Every row comes from one small tree of marks. Brackets hold a mark, then the marks that hang from it, in alphabetical order. Every link used is in the known rows. Which tree was each row made from?
In the rows, zero is written as 128.
Known rows:
{S {L {D {K A}}}}: [152 101 116 102  92 118 129 156 117 147 154 141 116 124 162 158 112 127
  93 138 101 122 112  99 139]
{D C K L S}: [115 160 141 149 132 168  66 182 199 134 114 107 204 211 104 131 146 145
 145 146 106 113 171 142  45]
{F {L D}}: [140  83 122 117 132 110 122  64  60 141 152 149  38  75 110  87 105  95
 143 107 149 120 101  81 176]
{D C K}: [147 150 148 141 130 137 106 161 143 116 140  91 162 141 108 133 154 159
 132 145 116 110 125 150  88]
{K C D}: [139 105 137 111 164 100 126 108  49 119 105 155 107  88 114 108 112 120
 137 117 107 153  99 113 198]
{S {L {D C} F}}: [114 155 119 138 124 112 213 116 133 123 157  96 144  87 178 106 124 148
 116 137 127 104  89 162 146]
{D {K A} {L F S}}: [119 128 127 152 114 143  89 127 175 132 105 137 110 140 126 143 141 115
 135 101 138 134 139 110  94]
{K A C}: [170  94 133 100 148 117  87 126  78  98 154 166  95  94 129 141 110 110
 139 154 100 138 117 102 115]
{L {D C K} F S}: [ 68 175 127 152 106 155 198 129 131 143 108  76  98  98 116 131 147 165
 134 100 164 167 123 192 148]
{K A {D C L}}: [ 98 142 161 134 139 127  76 156 103 136 138 140 140 161 149 125 134 109
 137 117  67 146 147  66 129]
{S {D C K} {L F}}: [144 180 137 147 110 125 177 178 235 100 131  83 251 163 157 137 145 151
  84 181 130  73 108 176  82]
{L {D {K A} S}}: [144 105 109 116 109 135  94 138 119 119 140 134  91 170 130 201 119 146
 122 139 130 127 149  95  90]
{S L}: [203 101 124 118 138  85 132  96 107 125 174 139 153  90 148 105 127 126
 113 136 106  76  94 121 156]
{C {D {L S}}}: [115  95 106 148 153 118 122 105 111 176 132 128 135 120 152  66 162 147
 128  68 137 138 160 129 158]
{K A {C {D S}}}: [155  75  86 116 150 114 114 151 124 103 152 164 133 170 181 160 124 140
 121 158 106 137 157 117  86]
{S {D C {L F}}}: [112 176 156 164 149 137 115 134 211  98 123  91 208 151 135  93 143 142
 129 147 139  79 134 143  65]
{F L}: [181  79 130 124 138  95  93  69  90 122 163 151  73  90 107  91 120  87
 146 118 137  94  97  79 141]
{S {L D}}: [157 100 115 107 130  90 163  94  79 147 163 133 113  74 155 102 113 135
 115 114 120 104  93 122 187]
{K A}: [197  88 133 121 138  93  79  94  87  98 184 150  90 109 141 152 123 119
 136 133 113 102 116  76 108]
{C {D K {L F}}}: [130 105 103 191 143 123 105 143 221 119  97  91 183 173 170  90 170 172
 111 106 154  83 120 134  71]
{S {D K}}: [179 124 146 132 132 119  91 134 165 110 127 104 181 151 104 140 144 149
 103 143 150  82 122 131 100]

Which tree is each row?
[103 124 112 134  99 131 159 109 115 132 119 123  46  97 134 170 128 138
 124  95 164 159 120 126 144] => {L {D {K A}} F S}
[137  85 106 116 131 116 123  68  80 135 147 155  51 117 109 120 100  92
 148 115 149 113 126  88 144] => {F {L {D S}}}
[171 107 108  88 112 130 108 193 157 114 133 175 172 174 145 185 102 106
 114 192  79 131 140 124  89] => {D {K A C} {S L}}
[148 163 162 121 111 144  92 197 179 105 154 102 192 186 134 177 144 139
 103 181 111 113 148 124  56] => {S {D C {K A}}}
[ 56 171 144 163 141 133 163 106 121 148  89 117 133 114 134  89 145 124
 150  74 125 158 134 137 176] => {K {D C {L F S}}}
[ 75 164 126 138 126 130 210  82  90 138 134  94  74  60 134 112 137 152
 145  95 165 160 122 180 167] => {L {D C} F S}
[123 157 115 149 136  90 200 127 155 104 124 124 188 157 182 146 124 133
 116 145 106  96 104 140 143] => {K {D C {S {L F}}}}
[115 183 153 124 107 152 144 164 157 145 122  87 183 141  97 142 159 149
 116 134 135 143 154 179 124] => {L {S {D C K}}}
[114 157 130 128 124 148 159 136 171 107  76 115 155 109  96 133 130 135
 116 140 168 149 117 189 132] => {L F {S {D {K C}}}}
[ 87 165 143 159 140 145 139 101 148 138 121 108 136 103 123  84 152 129
 158 100 140 135 138 163 118] => {D C {L F S}}
[189 111 108 126 116 111 116 150 170 127 141 135 192 168 134 159 127 135
 111 158 115  80 125 133 108] => {D K {S L}}
[ 77 117 125  90 105 161 152 126  68 177  92 157  36  71  73  91 104  84
 142 102 148 207 124 144 202] => {F {L {D {K C}} S}}
[103 152 112 146 138 127 179  95 141  95 135  95 117 134 147 150 121 163
 147 138 154 115 123 165  97] => {L {D C S} F}
[163 106 118 106 125 143  70 177 141  94 123 158 133 177 110 192 109 122
 133 178 104 141 149 115  67] => {D {K A C} S}
[ 76 168 138 120 106 156 170 148  91 171 117  90  99 103 101 129 144 156
 137 103 137 182 146 179 165] => {L {D C K} S}
[ 69 152 154 124 126 134 110 142  76 171 125 149 110 134 138 122 137 102
 147  88  76 191 166  90 175] => {K A {D C {L S}}}
[106 132 104 133 131 149 154 130 156  96  75 119 112 138 113 156 103 154
 134 147 161 137 120 173 104] => {L {D {K C} S} F}
[137 114 113 128 127 132 114 122 125 124 117 116 113 152 106 164 120 159
 125 125 151 119 139 129 119] => {L {D K S}}
[101 108 118 114  97 134 146 101  73 180 115 141  35  83  85 107 120  97
 138  83 163 169 121 118 198] => {F {L {D K} S}}
[114 115 122 108  95 137 127 127  72 160 133 133  51 104 114 169 128 131
 124  95 134 178 141 116 163] => {L {D {K A}} S}
[123 147 158 121 144 167  63 181 188 126  80 130 208 161  91  93 122 128
 117 155 120 120 144 142  94] => {S {D {K C} L}}
[102 106 110 100 117 157 120 140 114 139  95 159  77 142  85 128  89  92
 142 145 138 156 131 123 133] => {F {L {D {K C} S}}}
[130 133 154 126 136 105 120 140  72 119 161 135 115 136 154 158 134 124
 131 127  81 141 123  82 145] => {K A {D C}}
[107 106 149 110 155 128  67 141  79 129 102 182 111 129 134 111  99  89
 140 117  77 163 136  60 156] => {K A C {D L}}
[188 123 119 140 134  84 166  92 182  93 152 118 195 114 166 120 124 135
  92 156 146  48  85 142 127] => {S D {L F}}
[114 154 149 113 116 136 152 115 114 155 153 133 125 109  99  98 140  82
 133 128 135 139 143 134 155] => {F {L {S {D C}}}}
[110 104  84 161 174 132 125 126 198 103  93 140 178 170 172  90 132 148
 133 137 139 111 148 151  75] => {K {C {D {L F} S}}}
[149 112 134 110 122 114 133  76  98 149 142 151  95  92  93  96 127  79
 128 110 159 121 125 108 179] => {F {L {S D}}}
